Each row was made from one path, in order. Every step used is in the known rows, and no mark comes twice. Write each row's path.
In the rows, zero is written as 128.
Known rows
razug -> busu -> senubo: [124 150 141 175 110 135  69 152 157  90 121 139 109 139 141 140 109 152
 136 143 121  80  96 151  98 113 153 118 135 103 140 129 177 144 108 190]
nezum -> teso: [148 136 151 101 100 153  69 149 133 116 151 151 124 151 113 147 111 132
 135 138  93 111 115 184  96 118 192  91 155 103 177 121 171 114 101 166]
razug -> pasu -> busu -> gofa -> senubo -> zibop: [ 85 186 151 208 144  99  75 145 182 106 107 130 110 153 178 169 179 151
 175 148 112  91 104 105 105 121 161 139 141 129 116 140 170 149 119 202]
gebo -> pofa -> pasu -> busu -> senubo: [100 146 157 167 115 121  82 142 147 110 109 126 110 147  99 142 117 161
 149 140 139  54  82  99 111 109 131 142 135 112 119 131 199 115 115 223]
zibop -> gofa -> busu: [120 161 151 149 124 130  74 134 155 102 143 146 115 155 144 143 170 142
 149 164 121  86  98 187 119 114 178 114 176 145 149 127 173 129 127 179]
gofa -> senubo -> zibop -> teso: [117 169 148 138 122 134  83 124 174  96 146 140 122 138 194 155 179 157
 179 120  82 120 115 202 101 127 181 108 157 129 154 135 161 144 138 156]
gebo -> pofa -> pasu -> busu -> senubo -> zibop -> teso: [ 84 164 160 174 125 114  90 125 171 111 116 130 119 132 152 152 141 167
 182 114 114  63  92 114 105 119 141 148 128 118 117 142 185 121 129 209]
telile -> pofa -> pasu -> busu -> senubo -> zibop -> teso: [114 176 136 170 132  89  80 143 173 104 108 146 122 125 148 150 131 162
 170 118 110  72 101  96 105 117 151 139 127 115 120 139 198 132 123 213]
pasu -> busu -> pofa -> telile: [129 140 138 128 116 112  82 146 114  93 115 136 122 146  72 140 125 162
 137 147 141  75  98  82 108 110 140 126 150 128 129 114 203 115 116 222]
telile -> pofa -> pasu -> busu -> senubo -> gofa -> zibop: [ 97 192 128 188 141  76  84 147 174 121  96 141 116 144 129 156 161 154
 157 149 120  70  91  81 114 103 146 160 133 129 108 136 197 142 112 223]
telile -> pofa -> pasu -> busu: [158 143 132 131 116  97  78 161 137 106 109 144 117 135  88 141  94 155
 129 141 137  72  94  81 113 103 149 126 153 116 122 123 212 108 103 226]
senubo -> gofa -> busu -> razug -> pasu: [107 159 148 152 120 115  93 138 158 106 112 122 107 169 126 158 182 150
 140 173 125  91  99  98 106 103 132 115 165 142 120 141 189 133 134 224]
gebo -> pofa -> telile: [146 127 148 100 109 132  87 137 120 105 129 123 126 157  87 140 114 163
 136 138 139  76  99 145  98 111 132 125 153 121 142 127 199 111 132 200]
razug -> telile -> pofa: [181 137 123  98 116 110  71 180 127  88 115 144 124 155 110 140  97 157
 123 140 116  85 107 118  87 101 146  99 150 119 151 127 210 128 130 205]
telile -> pofa: [171 136 132 108 105 122  66 165 137  88 129 148 122 144 110 136 100 146
 134 140 122  89 105 149 105 110 163  95 158 117 156 119 194 120 119 191]
zibop -> teso: [154 136 142 111 105 146  75 143 152  87 151 148 126 144 155 151 113 154
 145 122 103 107 113 199  99 119 179  81 161 111 171 130 171 112 134 163]
razug -> busu -> pofa: [130 136 143 136 102 129  76 160 138  87 121 142 114 136 104 139  98 157
 135 145 133  79 100 112 107 105 139 110 151 119 139 117 179 124 109 208]
busu -> gofa: [131 146 147 155 116 132  60 155 156  90 137 139 118 158 134 164 121 145
 142 150 117  94 111 182 105 121 166 105 152 110 170 124 165 118 126 173]
pofa -> pasu: [150 134 147 114 109 128  77 140 142 109 131 127 120 148 112 150 115 160
 123 141 117  95 106 158 103 112 149 116 157 114 147 126 187 108 123 193]
senubo -> zibop -> gofa: [130 170 146 140 127 119  73 127 167 102 143 136 127 147 168 140 166 145
 170 142 105  98 112 188 105 124 187 117 165 144 160 125 161 143 128 166]
gebo -> pofa -> pasu -> busu: [129 133 154 135 111 121  89 144 133 113 119 128 114 141  91 145 103 159
 143 138 141  63  86 100 113 105 141 135 154 119 119 127 199  96 109 223]
pasu -> busu: [149 139 141 142 110 132  71 152 135  88 133 143 113 138 126 142 116 144
 144 140 123  92  99 145 111 117 182 105 156 114 140 119 182 116 103 191]
razug -> pofa: [159 135 136 105  99 128  60 169 140  90 129 144 121 136 124 137 103 146
 134 140 115  90 103 146  97 108 156 103 155 121 158 126 185 124 124 190]
razug -> telile -> pofa -> pasu: [174 138 127  96 121  98  78 174 128 107 104 132 124 155  92 147  95 169
 112 141 119  78 105  91  87  95 123 118 147 120 137 133 221 116 134 223]
gofa -> zibop -> teso: [144 147 135 122 116 139  83 135 159  95 153 148 126 138 184 164 144 157
 157 114  90 114 115 198  97 120 186  99 158 124 152 133 160 120 138 161]
razug -> busu: [153 137 138 142 104 135  74 155 144  93 130 140 113 133 133 143  94 152
 130 140 126  90 100 153 101 109 163 111 154 109 140 126 176 126 102 189]
pasu -> busu -> gofa -> senubo -> zibop: [ 87 183 150 208 140 110  72 139 172 100 123 136 109 143 169 167 186 145
 184 149 105  97 104 145 114 129 179 140 145 130 130 131 161 148 112 182]
zibop -> pofa: [144 134 152 121 104 130  78 152 135  90 132 140 122 148 112 138 130 154
 143 142 116  94  98 165 111 104 168  96 171 129 161  98 181 130 124 188]
senubo -> zibop -> gofa -> busu -> pofa -> telile: [ 88 178 152 145 136  99  88 114 144 111 125 133 126 153 117 144 206 160
 165 163 125  73 105 125 113 119 138 151 160 166 125 123 184 141 143 208]
pasu -> busu -> gofa: [123 152 144 181 124 122  64 159 152  89 127 144 113 148 130 163 119 141
 151 151 126  83 102 142 114 120 176 114 150 111 150 123 170 115 108 188]

Which path is each row?
[ 78 188 154 200 146 100  85 127 189 116 120 136 116 140 176 182 179 161
 181 132 101  96 106 132 111 122 161 148 143 127 129 145 168 131 127 189]	pofa -> pasu -> busu -> gofa -> senubo -> zibop -> teso
[150 136 121 123 112 103  82 159 114  97 102 130 119 133  77 143 125 158
 132 145 140  78  91  39  93 103 129 130 153 138 121 133 214 128 121 239]	pasu -> busu -> razug -> pofa -> telile
[106 163 150 154 125 105  84 126 145 101 114 123 129 149 122 138 177 168
 163 138 110  83 102 142  97 117 143 143 140 133 137 107 190 161 140 199]	busu -> senubo -> zibop -> pofa -> telile
[ 95 170 157 182 118 131  74 127 162  94 133 133 108 140 169 146 189 147
 166 151  97  92 105 183 107 132 163 135 137 123 121 129 167 148 130 182]	gofa -> busu -> senubo -> zibop
[ 92 169 159 195 137  85  84 141 161 113 107 131 118 140 121 167 158 159
 170 146 120  74  96  97 119 110 154 154 150 134 124 110 178 130 114 218]	senubo -> zibop -> pofa -> pasu -> busu -> gofa
[123 171 135 136 126 124  85 130 175 104 146 147 128 149 187 166 166 153
 167 128  91 114 114 201 104 113 183 108 160 131 159 139 155 129 138 160]	senubo -> gofa -> zibop -> teso
[103 173 143 187 119 119  72 148 172  98 113 138 111 150 145 144 131 148
 145 157 124  81  95 152 106 108 150 128 138 109 146 136 173 151 107 189]	razug -> busu -> senubo -> gofa
[ 99 178 145 188 131 104  71 151 174  99 103 133 112 164 146 145 143 148
 149 156 128  76  93 105 105 107 152 121 135 114 132 138 187 142 114 210]	razug -> pasu -> busu -> senubo -> gofa
[165 137 135 106 110 108  74 158 140 108 119 139 123 145  92 143  96 158
 122 141 126  82 105 121 105 105 139 116 156 114 143 125 206 110 122 209]	telile -> pofa -> pasu
[ 94 188 142 197 146  76  78 148 176 117  99 136 113 140 132 168 165 153
 170 150 119  77  99  81 116 115 146 162 141 132 113 136 190 140 112 216]	telile -> pofa -> pasu -> busu -> gofa -> senubo -> zibop
[110 159 148 152 114 125  90 133 148  99 127 129 108 159 118 156 189 142
 147 172 118  98  98 140 116 108 150 117 171 143 136 132 179 131 129 203]	senubo -> gofa -> busu -> razug
[145 134 136 145 107 130  84 148 129  86 124 132 110 139 108 147 135 148
 143 145 124  93  94  99 106 113 167 103 163 128 134 121 186 121 111 212]	pasu -> busu -> razug
[ 86 189 149 196 144  95  78 123 180 116 114 130 117 143 154 144 176 155
 171 145 116  71  95 121 111 121 163 156 141 139 127 134 178 148 118 203]	pofa -> pasu -> busu -> senubo -> zibop -> gofa
[ 80 187 137 193 146  84  95 129 153 113  99 135 122 154 123 154 202 163
 168 152 122  77  86 103 112 102 153 161 145 147 118 114 192 164 123 215]	pasu -> busu -> senubo -> gofa -> zibop -> pofa -> telile
[135 127 158 109 104 132  86 138 137 115 128 123 120 152  95 145 105 163
 135 138 132  73  97 140 106 106 129 124 156 119 140 128 193  98 128 206]	gebo -> pofa -> pasu
[120 165 148 144 120 130  79 127 161  99 137 128 116 143 168 146 184 152
 167 137  91 115 111 187 101 127 174 120 156 132 141 127 166 152 126 168]	gofa -> senubo -> zibop
[128 142 139 126 122 101  84 151 123  99  99 130 121 155  81 142 116 169
 128 146 147  69  98  41  98 104 120 124 145 126 113 124 212 117 122 243]	razug -> pasu -> busu -> pofa -> telile
[128 135 152 110 104 122  77 144 137 104 123 130 122 151  84 145 118 165
 127 147 124  83 105 115 107 108 126 115 155 124 144 117 191 105 130 211]	busu -> pofa -> pasu
[157 131 124  97 105 114  80 153 118  99 112 125 124 143  82 145 127 161
 123 145 129  86 101  79  85 105 120 120 155 136 141 133 209 130 139 224]	busu -> razug -> pofa -> telile
[103 145 160 172 124 112  79 151 149 116 113 129 113 153  94 166 108 154
 150 148 146  55  90  97 118 108 133 144 146 117 129 133 188  96 114 220]	gebo -> pofa -> pasu -> busu -> gofa
[125 138 144 127 103 113  84 150 135 111 109 128 109 138  92 154 150 157
 123 160 124  79  92  72 102 101 114 134 161 143 112 139 204 118 136 240]	gofa -> busu -> razug -> pofa -> pasu
[ 80 186 142 203 129 101  88 143 177 107 105 142 115 145 154 153 175 158
 165 151 114  79  88 132 111  96 154 146 145 138 126 116 167 172 116 201]	razug -> busu -> senubo -> gofa -> zibop -> pofa
[154 131 131 109  96 127  70 165 135  88 121 133 118 137 107 142 122 149
 133 144 118  93 101 100  92 106 142 100 161 134 150 128 189 128 132 211]	busu -> razug -> pofa
[103 170 149 185 127 106  78 129 162 109 112 124 111 134 144 148 153 158
 160 137 108  80  99 118 105 125 154 151 129 116 113 131 183 137 113 206]	pofa -> pasu -> busu -> senubo -> zibop
[136 145 136 122 124 110  95 132 127 110 125 133 131 148 115 153 167 170
 145 135 115  96 101 142 100 106 154 133 163 145 130 106 188 140 137 199]	gofa -> zibop -> pofa -> telile
[127 140 145 137 106 126  72 158 130  83 124 145 114 141  97 138 119 150
 147 146 128  81  96 103 115 113 160 105 155 125 138 109 185 113 109 209]	pasu -> busu -> pofa
[136 134 141 101 109 121  79 141 119  93 125 131 128 156  76 141 126 166
 128 146 131  86 107 121 100 113 128 115 153 126 149 115 197 118 136 205]	busu -> pofa -> telile
[148 142 141 143 116 121  75 158 144  94 117 135 112 148 134 144 108 152
 135 139 130  86  97 104 101 110 164 104 152 113 125 127 190 117 109 212]	razug -> pasu -> busu
[ 93 165 157 145 112 120  78 141 149  96 126 142 112 160 107 148 174 145
 151 174 122  84 100 145 124 107 143 119 162 139 140 121 177 123 127 201]	senubo -> gofa -> busu -> pofa
[169 138 115 127 120  99  86 182 117  84  99 138 114 146  87 144 114 156
 132 145 128  78  93  33  92  97 141 106 153 133 124 128 220 131 120 243]	pasu -> busu -> razug -> telile -> pofa
